Each row was made from one small tree. The marks that hang from a mark follow it in brackets, in alphabetical order. Every link used is in the known rows. Write each row's tree.
(in the rows, 100 means zero)
Known rows
U(E(Q(V(Z(B L))))): 103, 92, 116, 97, 108, 143, 96, 127, 93, 110, 99, 112, 104, 94, 95, 84, 85, 110, 108, 96, 99, 103, 102, 127, 101, 112, 99, 58, 97, 127, 95, 82, 119, 97, 99, 106, 108, 127, 116, 108, 110, 104, 94, 131, 111, 81, 119, 120, 85, 90
K(D(S) Q Z(B L V)): 95, 112, 111, 49, 95, 152, 106, 118, 95, 82, 112, 130, 109, 123, 87, 77, 78, 105, 79, 108, 61, 117, 95, 97, 66, 98, 85, 76, 109, 186, 117, 111, 97, 108, 91, 83, 124, 110, 110, 118, 122, 101, 76, 120, 117, 138, 104, 71, 48, 100
L(Z(B V)): 104, 117, 102, 74, 103, 145, 110, 99, 101, 84, 98, 107, 96, 114, 99, 85, 90, 119, 95, 95, 106, 86, 87, 128, 93, 83, 84, 87, 81, 140, 100, 94, 111, 90, 118, 107, 114, 104, 113, 110, 118, 103, 72, 103, 120, 94, 96, 105, 89, 107
D(V(Q(A C K M N))): 76, 97, 85, 137, 110, 55, 66, 131, 78, 101, 90, 81, 92, 93, 110, 103, 122, 120, 100, 105, 104, 100, 58, 88, 101, 102, 136, 63, 101, 39, 96, 99, 88, 109, 94, 81, 78, 40, 104, 83, 72, 81, 127, 118, 80, 96, 76, 95, 82, 79
G(F(Z)): 97, 97, 92, 89, 63, 111, 111, 79, 126, 98, 107, 110, 101, 127, 91, 68, 86, 107, 100, 95, 133, 84, 117, 122, 93, 96, 101, 87, 103, 116, 117, 106, 118, 79, 106, 88, 108, 100, 117, 106, 124, 108, 83, 89, 106, 118, 91, 115, 117, 98
V(Q): 109, 114, 88, 93, 83, 118, 98, 95, 103, 82, 87, 88, 94, 100, 93, 82, 87, 106, 94, 87, 146, 92, 116, 103, 101, 105, 92, 94, 99, 106, 113, 92, 115, 96, 108, 93, 99, 82, 113, 90, 111, 102, 98, 101, 94, 108, 109, 102, 96, 94
D(S V): 118, 101, 91, 82, 78, 113, 90, 71, 107, 71, 113, 107, 96, 130, 98, 72, 88, 125, 92, 101, 148, 109, 111, 102, 117, 91, 97, 59, 113, 118, 104, 80, 129, 88, 113, 83, 113, 74, 113, 94, 130, 98, 86, 102, 111, 117, 104, 125, 90, 100
K(D Z): 96, 117, 98, 66, 81, 137, 108, 84, 95, 82, 104, 96, 100, 114, 90, 82, 89, 104, 83, 97, 123, 96, 98, 105, 72, 122, 93, 82, 108, 141, 118, 94, 106, 94, 100, 87, 112, 84, 113, 98, 113, 113, 83, 118, 87, 135, 97, 96, 95, 100
Z(L V(Q)): 121, 118, 95, 95, 98, 134, 100, 99, 105, 86, 91, 109, 99, 103, 92, 81, 75, 100, 81, 91, 111, 99, 109, 104, 92, 85, 94, 103, 88, 122, 101, 105, 113, 95, 110, 96, 109, 104, 113, 107, 114, 94, 91, 91, 110, 116, 116, 108, 70, 95
V(Q(K M)): 118, 112, 91, 116, 93, 98, 92, 111, 95, 90, 78, 75, 96, 88, 104, 101, 97, 107, 104, 90, 133, 94, 95, 100, 103, 112, 116, 69, 100, 75, 119, 103, 97, 98, 107, 90, 93, 59, 113, 95, 98, 97, 113, 102, 81, 99, 104, 104, 98, 92
W(Z(L)): 91, 108, 89, 91, 101, 141, 115, 74, 106, 88, 123, 103, 105, 114, 90, 79, 84, 94, 80, 94, 128, 88, 97, 119, 95, 91, 102, 79, 88, 116, 101, 111, 118, 84, 145, 94, 109, 110, 109, 109, 132, 102, 82, 81, 106, 110, 117, 133, 92, 99
V(Q(K(D)) Z(B)): 95, 110, 93, 71, 92, 125, 106, 135, 88, 75, 80, 81, 92, 80, 107, 100, 95, 105, 93, 99, 108, 97, 103, 85, 80, 128, 103, 66, 100, 117, 104, 108, 103, 115, 103, 82, 105, 89, 112, 93, 95, 111, 103, 144, 84, 105, 95, 85, 92, 91
F(Z): 110, 101, 94, 80, 79, 115, 107, 73, 120, 97, 108, 104, 101, 116, 96, 76, 87, 110, 104, 97, 126, 82, 105, 116, 89, 102, 95, 81, 97, 114, 113, 105, 122, 83, 110, 92, 103, 89, 118, 102, 124, 109, 82, 92, 97, 126, 106, 122, 111, 98
U(E(Q(A C K M))): 96, 82, 113, 125, 114, 100, 76, 126, 79, 137, 97, 97, 91, 89, 99, 102, 117, 113, 114, 96, 115, 93, 77, 104, 106, 120, 126, 70, 97, 58, 102, 95, 93, 95, 104, 103, 77, 60, 116, 84, 73, 83, 110, 114, 92, 72, 98, 96, 104, 81
W(Z(B L V(Q))): 96, 114, 94, 87, 111, 151, 107, 114, 101, 86, 99, 118, 104, 93, 86, 84, 89, 97, 77, 96, 89, 96, 98, 117, 86, 86, 92, 79, 76, 132, 99, 113, 104, 106, 133, 98, 110, 138, 111, 115, 126, 96, 82, 92, 122, 110, 118, 105, 65, 99
K(D(S) Q(M) Z(L V)): 102, 113, 107, 80, 94, 139, 100, 109, 91, 94, 107, 113, 117, 125, 89, 85, 73, 111, 90, 104, 71, 123, 86, 93, 72, 102, 102, 74, 119, 155, 123, 104, 86, 104, 90, 77, 113, 80, 98, 115, 108, 99, 83, 101, 96, 146, 98, 80, 50, 93
G(F(Z(V))): 109, 98, 93, 91, 67, 113, 112, 85, 129, 102, 99, 123, 102, 131, 90, 65, 84, 112, 98, 100, 112, 89, 111, 116, 86, 83, 103, 89, 102, 119, 109, 96, 116, 79, 97, 93, 113, 108, 119, 110, 122, 105, 74, 86, 116, 123, 91, 107, 102, 98
G(F(Z(B L V(Q(M))))): 107, 104, 97, 107, 83, 128, 100, 126, 115, 116, 95, 126, 106, 104, 87, 85, 85, 106, 92, 95, 71, 98, 108, 119, 87, 83, 113, 83, 84, 125, 118, 126, 91, 99, 109, 83, 111, 130, 106, 125, 117, 88, 87, 87, 120, 112, 92, 94, 76, 98
U(E): 115, 102, 100, 82, 84, 141, 102, 84, 105, 101, 109, 102, 96, 108, 93, 81, 101, 110, 100, 92, 149, 93, 106, 113, 100, 105, 97, 81, 103, 112, 114, 73, 128, 90, 106, 104, 104, 83, 114, 100, 117, 105, 86, 112, 108, 99, 109, 118, 109, 96
D(S): 125, 102, 94, 81, 84, 120, 101, 76, 101, 79, 112, 102, 99, 114, 100, 74, 80, 115, 98, 94, 149, 101, 112, 112, 112, 96, 96, 83, 107, 118, 106, 97, 123, 83, 118, 91, 116, 72, 112, 96, 125, 101, 88, 102, 109, 108, 113, 113, 97, 98
W(Z): 95, 103, 91, 87, 92, 131, 112, 75, 106, 83, 107, 94, 103, 112, 90, 79, 95, 104, 90, 95, 144, 87, 97, 115, 93, 101, 96, 75, 99, 107, 104, 94, 118, 86, 136, 99, 102, 95, 116, 99, 128, 110, 80, 92, 99, 111, 110, 126, 104, 99
L(Z(B V(Q(K)))): 98, 110, 102, 85, 111, 121, 108, 128, 99, 75, 75, 93, 89, 99, 101, 97, 93, 122, 97, 91, 97, 90, 85, 109, 97, 89, 89, 72, 77, 117, 106, 100, 99, 106, 98, 103, 96, 93, 111, 104, 99, 106, 91, 112, 109, 92, 101, 97, 81, 96
K(D Z(L V)): 102, 123, 105, 69, 93, 147, 111, 90, 95, 89, 107, 115, 104, 118, 89, 84, 75, 99, 73, 100, 85, 100, 91, 103, 65, 100, 98, 92, 91, 151, 101, 106, 105, 90, 102, 92, 119, 106, 114, 115, 116, 104, 77, 106, 101, 140, 100, 99, 72, 100
K(D Z(V)): 106, 122, 100, 67, 87, 140, 107, 94, 95, 83, 93, 108, 101, 120, 91, 81, 84, 105, 81, 102, 104, 99, 94, 104, 64, 107, 90, 78, 103, 143, 109, 93, 104, 94, 89, 93, 116, 95, 117, 104, 112, 110, 77, 116, 92, 136, 96, 89, 80, 100
Z(B L V): 116, 120, 102, 80, 99, 150, 108, 102, 100, 94, 109, 124, 103, 104, 98, 81, 84, 105, 76, 99, 94, 97, 93, 122, 89, 83, 97, 103, 72, 139, 93, 115, 117, 87, 117, 108, 126, 122, 125, 117, 132, 93, 80, 103, 130, 99, 112, 108, 76, 109
W(Z(L V(Q(N)))): 84, 107, 89, 104, 108, 123, 101, 106, 100, 86, 96, 101, 108, 106, 90, 82, 84, 96, 83, 97, 93, 91, 84, 115, 91, 78, 104, 81, 86, 103, 95, 101, 101, 105, 121, 97, 99, 108, 107, 110, 109, 103, 102, 87, 107, 121, 115, 113, 63, 91
B(Z(L V(Q))): 113, 100, 95, 92, 110, 138, 110, 101, 106, 87, 93, 116, 97, 109, 81, 90, 71, 100, 89, 92, 103, 90, 103, 124, 91, 89, 92, 86, 89, 129, 104, 92, 114, 94, 116, 84, 111, 117, 112, 105, 114, 102, 83, 85, 110, 109, 110, 114, 77, 107
K(Z(L V(Q(N)))): 97, 117, 97, 97, 105, 117, 100, 113, 99, 91, 87, 96, 103, 112, 97, 86, 78, 99, 85, 95, 79, 93, 77, 108, 85, 89, 94, 86, 86, 125, 104, 97, 94, 103, 97, 92, 106, 96, 106, 113, 95, 105, 108, 105, 94, 128, 111, 110, 61, 88
Q(A C V): 96, 99, 93, 119, 113, 100, 84, 102, 88, 98, 106, 100, 94, 97, 102, 86, 103, 117, 91, 97, 128, 95, 84, 106, 92, 103, 109, 91, 102, 77, 79, 101, 117, 84, 97, 94, 101, 65, 112, 84, 97, 88, 91, 112, 92, 86, 90, 94, 94, 84
L(Z(B V(Q))): 105, 117, 99, 79, 100, 136, 106, 115, 99, 79, 83, 102, 94, 99, 95, 88, 89, 121, 96, 90, 105, 90, 94, 114, 96, 87, 83, 90, 79, 134, 111, 90, 102, 106, 105, 102, 101, 107, 106, 103, 107, 103, 80, 104, 116, 97, 99, 96, 77, 97
D(S V(Q(A) Z(B L))): 83, 96, 90, 85, 111, 120, 89, 124, 102, 72, 118, 110, 90, 93, 96, 90, 86, 119, 97, 101, 100, 108, 114, 89, 109, 105, 96, 57, 96, 124, 81, 108, 105, 112, 131, 65, 119, 102, 97, 99, 104, 85, 104, 119, 109, 101, 106, 115, 65, 86

Which tree is each row?
92, 104, 93, 149, 114, 71, 81, 125, 82, 101, 95, 79, 100, 93, 118, 103, 105, 117, 106, 110, 96, 94, 58, 116, 94, 111, 122, 53, 102, 34, 88, 101, 103, 87, 93, 98, 101, 33, 109, 95, 82, 90, 128, 123, 77, 86, 87, 96, 90, 85	Q(A K M N V)
90, 112, 93, 96, 102, 110, 100, 106, 96, 81, 81, 85, 93, 110, 98, 87, 86, 119, 101, 89, 105, 88, 81, 112, 98, 82, 92, 88, 91, 108, 106, 76, 101, 102, 96, 100, 88, 81, 101, 99, 93, 107, 100, 100, 101, 112, 96, 102, 75, 90	L(Z(V(Q(N))))
113, 86, 108, 108, 101, 125, 94, 110, 96, 103, 87, 97, 96, 105, 96, 82, 88, 116, 122, 94, 135, 98, 106, 115, 109, 116, 97, 51, 113, 101, 98, 56, 120, 96, 81, 103, 96, 97, 113, 92, 99, 111, 95, 127, 88, 91, 114, 118, 101, 86	U(E(Q(V(Z))))
103, 111, 97, 89, 110, 117, 99, 97, 96, 89, 81, 97, 93, 106, 96, 86, 93, 121, 93, 83, 120, 89, 85, 101, 103, 78, 101, 100, 91, 115, 101, 88, 98, 103, 102, 89, 82, 86, 105, 93, 97, 100, 74, 89, 102, 101, 92, 102, 81, 87	L(Z(V(Q(C))))
95, 116, 89, 87, 82, 116, 92, 106, 87, 81, 95, 95, 106, 115, 87, 73, 93, 113, 89, 105, 116, 111, 102, 101, 74, 114, 92, 87, 132, 119, 119, 79, 120, 99, 64, 98, 99, 67, 114, 92, 114, 103, 84, 122, 91, 128, 92, 68, 80, 97	K(D Q(V))
68, 94, 84, 121, 106, 87, 97, 127, 93, 87, 100, 79, 101, 106, 103, 88, 98, 111, 119, 107, 95, 95, 73, 107, 82, 113, 96, 73, 126, 81, 86, 72, 109, 99, 79, 89, 103, 57, 99, 91, 80, 107, 112, 128, 76, 98, 96, 90, 77, 76	K(Q(A N V(Z)))
89, 113, 102, 67, 91, 127, 101, 108, 87, 94, 89, 108, 108, 125, 86, 78, 97, 105, 83, 102, 89, 106, 77, 87, 59, 104, 98, 95, 120, 150, 119, 90, 94, 108, 65, 88, 94, 83, 114, 97, 99, 106, 67, 118, 90, 141, 86, 64, 68, 92	K(D Q(C) Z(V))
108, 91, 91, 123, 77, 91, 104, 124, 118, 104, 72, 102, 102, 108, 96, 89, 90, 113, 102, 96, 97, 95, 102, 104, 92, 94, 121, 61, 103, 81, 122, 112, 89, 95, 94, 84, 95, 85, 109, 110, 98, 98, 100, 93, 97, 117, 88, 97, 93, 88	G(F(Z(V(Q(K M)))))
94, 96, 93, 98, 123, 128, 103, 114, 105, 91, 103, 121, 90, 99, 76, 97, 78, 101, 92, 96, 89, 86, 101, 121, 84, 99, 88, 87, 85, 111, 89, 98, 110, 92, 118, 83, 111, 108, 111, 99, 97, 93, 93, 89, 108, 96, 104, 102, 71, 101	B(Z(L V(Q(A))))
103, 108, 95, 122, 98, 106, 96, 126, 82, 100, 92, 82, 107, 91, 122, 93, 96, 115, 114, 104, 96, 95, 64, 125, 91, 106, 119, 51, 95, 93, 92, 88, 99, 100, 101, 89, 111, 79, 100, 107, 102, 104, 106, 132, 80, 89, 94, 105, 89, 92	Q(M N V(Z(B)))
88, 93, 109, 97, 110, 98, 95, 110, 95, 93, 85, 91, 90, 107, 95, 94, 92, 106, 110, 98, 112, 84, 89, 108, 89, 119, 91, 71, 94, 92, 101, 103, 97, 88, 103, 99, 100, 74, 124, 90, 88, 101, 119, 117, 83, 98, 115, 103, 91, 89	E(Q(A K(Z)))
94, 84, 97, 111, 127, 96, 101, 132, 88, 101, 84, 104, 98, 109, 102, 105, 90, 99, 85, 100, 73, 90, 58, 118, 92, 81, 122, 76, 83, 95, 94, 104, 97, 103, 106, 84, 98, 93, 112, 99, 86, 100, 104, 101, 99, 98, 98, 107, 74, 94	B(Z(L V(Q(C K N))))
100, 114, 94, 104, 112, 121, 92, 110, 104, 91, 104, 112, 91, 93, 88, 87, 81, 103, 84, 93, 98, 95, 107, 100, 92, 95, 93, 105, 84, 104, 88, 111, 113, 90, 113, 93, 112, 94, 108, 100, 99, 86, 100, 92, 113, 105, 109, 98, 63, 90	Z(L V(Q(A)))
84, 115, 100, 79, 99, 121, 102, 114, 96, 78, 89, 84, 100, 98, 93, 97, 79, 95, 77, 96, 97, 100, 96, 83, 75, 121, 100, 70, 99, 127, 116, 121, 95, 105, 104, 85, 103, 84, 109, 105, 98, 105, 107, 119, 83, 134, 101, 97, 80, 89	V(Q(K(D Z(L))))
95, 103, 97, 89, 95, 118, 96, 122, 104, 105, 101, 119, 105, 100, 101, 84, 84, 107, 91, 102, 55, 90, 88, 124, 82, 84, 97, 81, 75, 127, 103, 123, 103, 107, 96, 93, 105, 118, 114, 119, 114, 98, 102, 101, 117, 129, 105, 104, 69, 93	F(Z(B L V(Q(N))))
83, 107, 95, 86, 113, 108, 90, 121, 94, 89, 88, 101, 97, 106, 102, 98, 101, 108, 76, 99, 88, 100, 74, 85, 93, 95, 112, 61, 84, 127, 105, 120, 94, 114, 105, 76, 97, 99, 114, 102, 105, 91, 98, 123, 97, 107, 99, 113, 75, 90	D(V(Q(C K(Z(B L)))))
93, 107, 97, 86, 109, 134, 103, 121, 92, 99, 100, 97, 99, 82, 104, 92, 91, 100, 88, 86, 107, 91, 92, 97, 95, 102, 108, 98, 80, 129, 93, 119, 100, 110, 128, 75, 103, 114, 104, 100, 105, 98, 88, 113, 98, 95, 108, 110, 85, 89	V(Q(C) Z(B L))
106, 109, 96, 100, 106, 135, 110, 109, 97, 85, 109, 101, 105, 92, 109, 85, 80, 109, 92, 99, 105, 94, 88, 118, 92, 104, 101, 69, 86, 127, 80, 107, 119, 92, 114, 88, 125, 113, 110, 112, 120, 102, 87, 122, 101, 92, 109, 119, 87, 97	Q(V(Z(B L)))
123, 114, 98, 114, 100, 110, 86, 110, 88, 107, 77, 101, 103, 93, 99, 91, 99, 111, 95, 90, 120, 97, 87, 97, 98, 90, 117, 99, 93, 96, 104, 99, 89, 102, 97, 89, 90, 79, 107, 93, 99, 90, 86, 93, 92, 105, 92, 90, 82, 92	Z(V(Q(C M)))
77, 117, 89, 79, 73, 115, 95, 104, 80, 90, 103, 86, 108, 121, 91, 76, 95, 103, 96, 108, 104, 105, 90, 108, 72, 110, 98, 103, 123, 121, 125, 81, 114, 103, 76, 102, 97, 65, 116, 96, 104, 112, 100, 122, 96, 131, 88, 69, 83, 95	K(D Q(N))
102, 101, 100, 83, 79, 137, 113, 106, 123, 108, 112, 136, 105, 122, 89, 70, 80, 104, 86, 101, 77, 92, 108, 129, 80, 78, 102, 90, 80, 143, 105, 127, 114, 85, 112, 93, 123, 137, 121, 128, 135, 96, 74, 93, 134, 110, 97, 103, 88, 105	G(F(Z(B L V)))
98, 112, 100, 72, 88, 121, 110, 100, 95, 79, 91, 87, 99, 114, 103, 90, 92, 104, 84, 103, 114, 95, 89, 95, 73, 125, 102, 64, 104, 121, 116, 105, 103, 95, 101, 89, 108, 72, 117, 100, 107, 116, 94, 128, 78, 125, 96, 98, 98, 96	Q(K(D Z))
75, 103, 101, 95, 119, 102, 96, 138, 82, 101, 88, 90, 103, 87, 114, 104, 98, 96, 85, 97, 69, 89, 57, 106, 89, 101, 114, 74, 76, 113, 104, 129, 85, 115, 111, 90, 94, 89, 113, 105, 89, 102, 117, 128, 91, 102, 101, 95, 76, 81	V(Q(C K(Z(B L)) N))
116, 121, 100, 83, 100, 143, 100, 115, 101, 90, 94, 118, 97, 94, 92, 85, 81, 102, 80, 93, 97, 99, 104, 110, 90, 87, 89, 103, 75, 134, 104, 117, 108, 100, 111, 100, 117, 118, 116, 112, 121, 90, 91, 103, 125, 107, 115, 100, 66, 100	Z(B L V(Q))
90, 111, 99, 91, 120, 125, 87, 132, 89, 108, 103, 128, 91, 83, 94, 93, 102, 105, 77, 95, 80, 97, 90, 100, 86, 91, 104, 116, 71, 114, 79, 127, 97, 106, 114, 92, 108, 109, 113, 98, 97, 77, 91, 105, 120, 88, 99, 83, 62, 89	Z(B L V(Q(A C)))
99, 114, 99, 82, 107, 156, 114, 102, 102, 89, 114, 123, 105, 107, 92, 82, 89, 99, 78, 102, 91, 93, 82, 124, 86, 81, 97, 78, 73, 136, 92, 116, 111, 90, 140, 106, 120, 137, 119, 117, 137, 97, 71, 94, 125, 107, 117, 117, 73, 109	W(Z(B L V))
81, 99, 92, 139, 116, 65, 76, 138, 74, 114, 89, 74, 94, 78, 115, 110, 116, 109, 104, 99, 100, 91, 61, 96, 98, 111, 132, 82, 92, 39, 98, 113, 78, 104, 103, 84, 77, 36, 104, 82, 66, 86, 131, 115, 76, 90, 83, 81, 90, 74	V(Q(A C K M N))
116, 95, 88, 81, 85, 115, 102, 75, 110, 68, 110, 97, 97, 127, 105, 75, 85, 126, 104, 100, 150, 107, 109, 96, 116, 96, 101, 47, 117, 121, 93, 74, 125, 94, 119, 69, 116, 80, 103, 95, 118, 102, 84, 112, 98, 118, 104, 138, 94, 94	D(S V(Z))
120, 116, 94, 83, 90, 136, 97, 120, 99, 85, 83, 111, 95, 96, 93, 81, 92, 110, 86, 95, 113, 97, 107, 114, 89, 92, 87, 94, 86, 128, 103, 103, 110, 102, 99, 103, 109, 111, 122, 101, 115, 95, 89, 109, 116, 105, 106, 88, 76, 100	Z(B V(Q))
115, 100, 98, 87, 108, 143, 119, 84, 108, 93, 110, 119, 100, 124, 87, 88, 74, 101, 87, 97, 104, 90, 92, 137, 88, 84, 98, 84, 86, 134, 93, 91, 125, 80, 119, 92, 125, 118, 119, 110, 124, 102, 76, 85, 112, 104, 108, 125, 85, 114	B(Z(L V))
85, 90, 92, 86, 111, 102, 81, 128, 94, 82, 109, 102, 87, 92, 101, 89, 105, 127, 103, 100, 114, 105, 102, 75, 113, 106, 108, 55, 102, 111, 75, 100, 101, 117, 114, 60, 101, 91, 101, 80, 91, 84, 94, 132, 102, 92, 92, 101, 74, 81	D(S V(Q(A C) Z(B)))
99, 114, 103, 69, 92, 138, 110, 117, 102, 83, 86, 112, 103, 121, 87, 81, 93, 107, 98, 105, 82, 98, 83, 114, 69, 99, 77, 83, 100, 162, 116, 85, 100, 100, 82, 102, 116, 104, 122, 111, 114, 104, 79, 119, 104, 115, 106, 83, 67, 102	K(Q Z(B V))
87, 102, 98, 96, 111, 105, 107, 102, 104, 85, 97, 86, 90, 105, 103, 96, 96, 105, 100, 102, 110, 86, 80, 97, 82, 119, 98, 63, 95, 97, 96, 109, 102, 86, 111, 93, 109, 60, 112, 93, 92, 102, 106, 117, 79, 97, 104, 111, 98, 89	Q(A K(Z))
87, 102, 92, 144, 113, 75, 74, 117, 70, 117, 105, 89, 102, 90, 114, 95, 112, 118, 104, 103, 106, 95, 54, 113, 94, 102, 130, 85, 99, 52, 81, 101, 98, 90, 95, 93, 93, 46, 100, 89, 85, 82, 108, 114, 81, 83, 77, 88, 89, 82	Q(A C M N V)
92, 100, 90, 92, 72, 121, 112, 76, 126, 105, 121, 117, 105, 126, 89, 70, 76, 101, 89, 94, 117, 87, 117, 123, 94, 92, 107, 92, 94, 124, 118, 120, 121, 77, 126, 87, 113, 109, 114, 115, 130, 103, 84, 80, 116, 117, 99, 123, 107, 99	G(F(Z(L)))
97, 104, 92, 128, 105, 72, 82, 125, 77, 109, 77, 74, 102, 86, 117, 101, 109, 108, 100, 93, 112, 92, 60, 102, 102, 102, 137, 80, 95, 57, 109, 105, 83, 107, 103, 88, 78, 45, 107, 90, 80, 97, 120, 113, 76, 98, 92, 94, 92, 83	V(Q(C K M N))
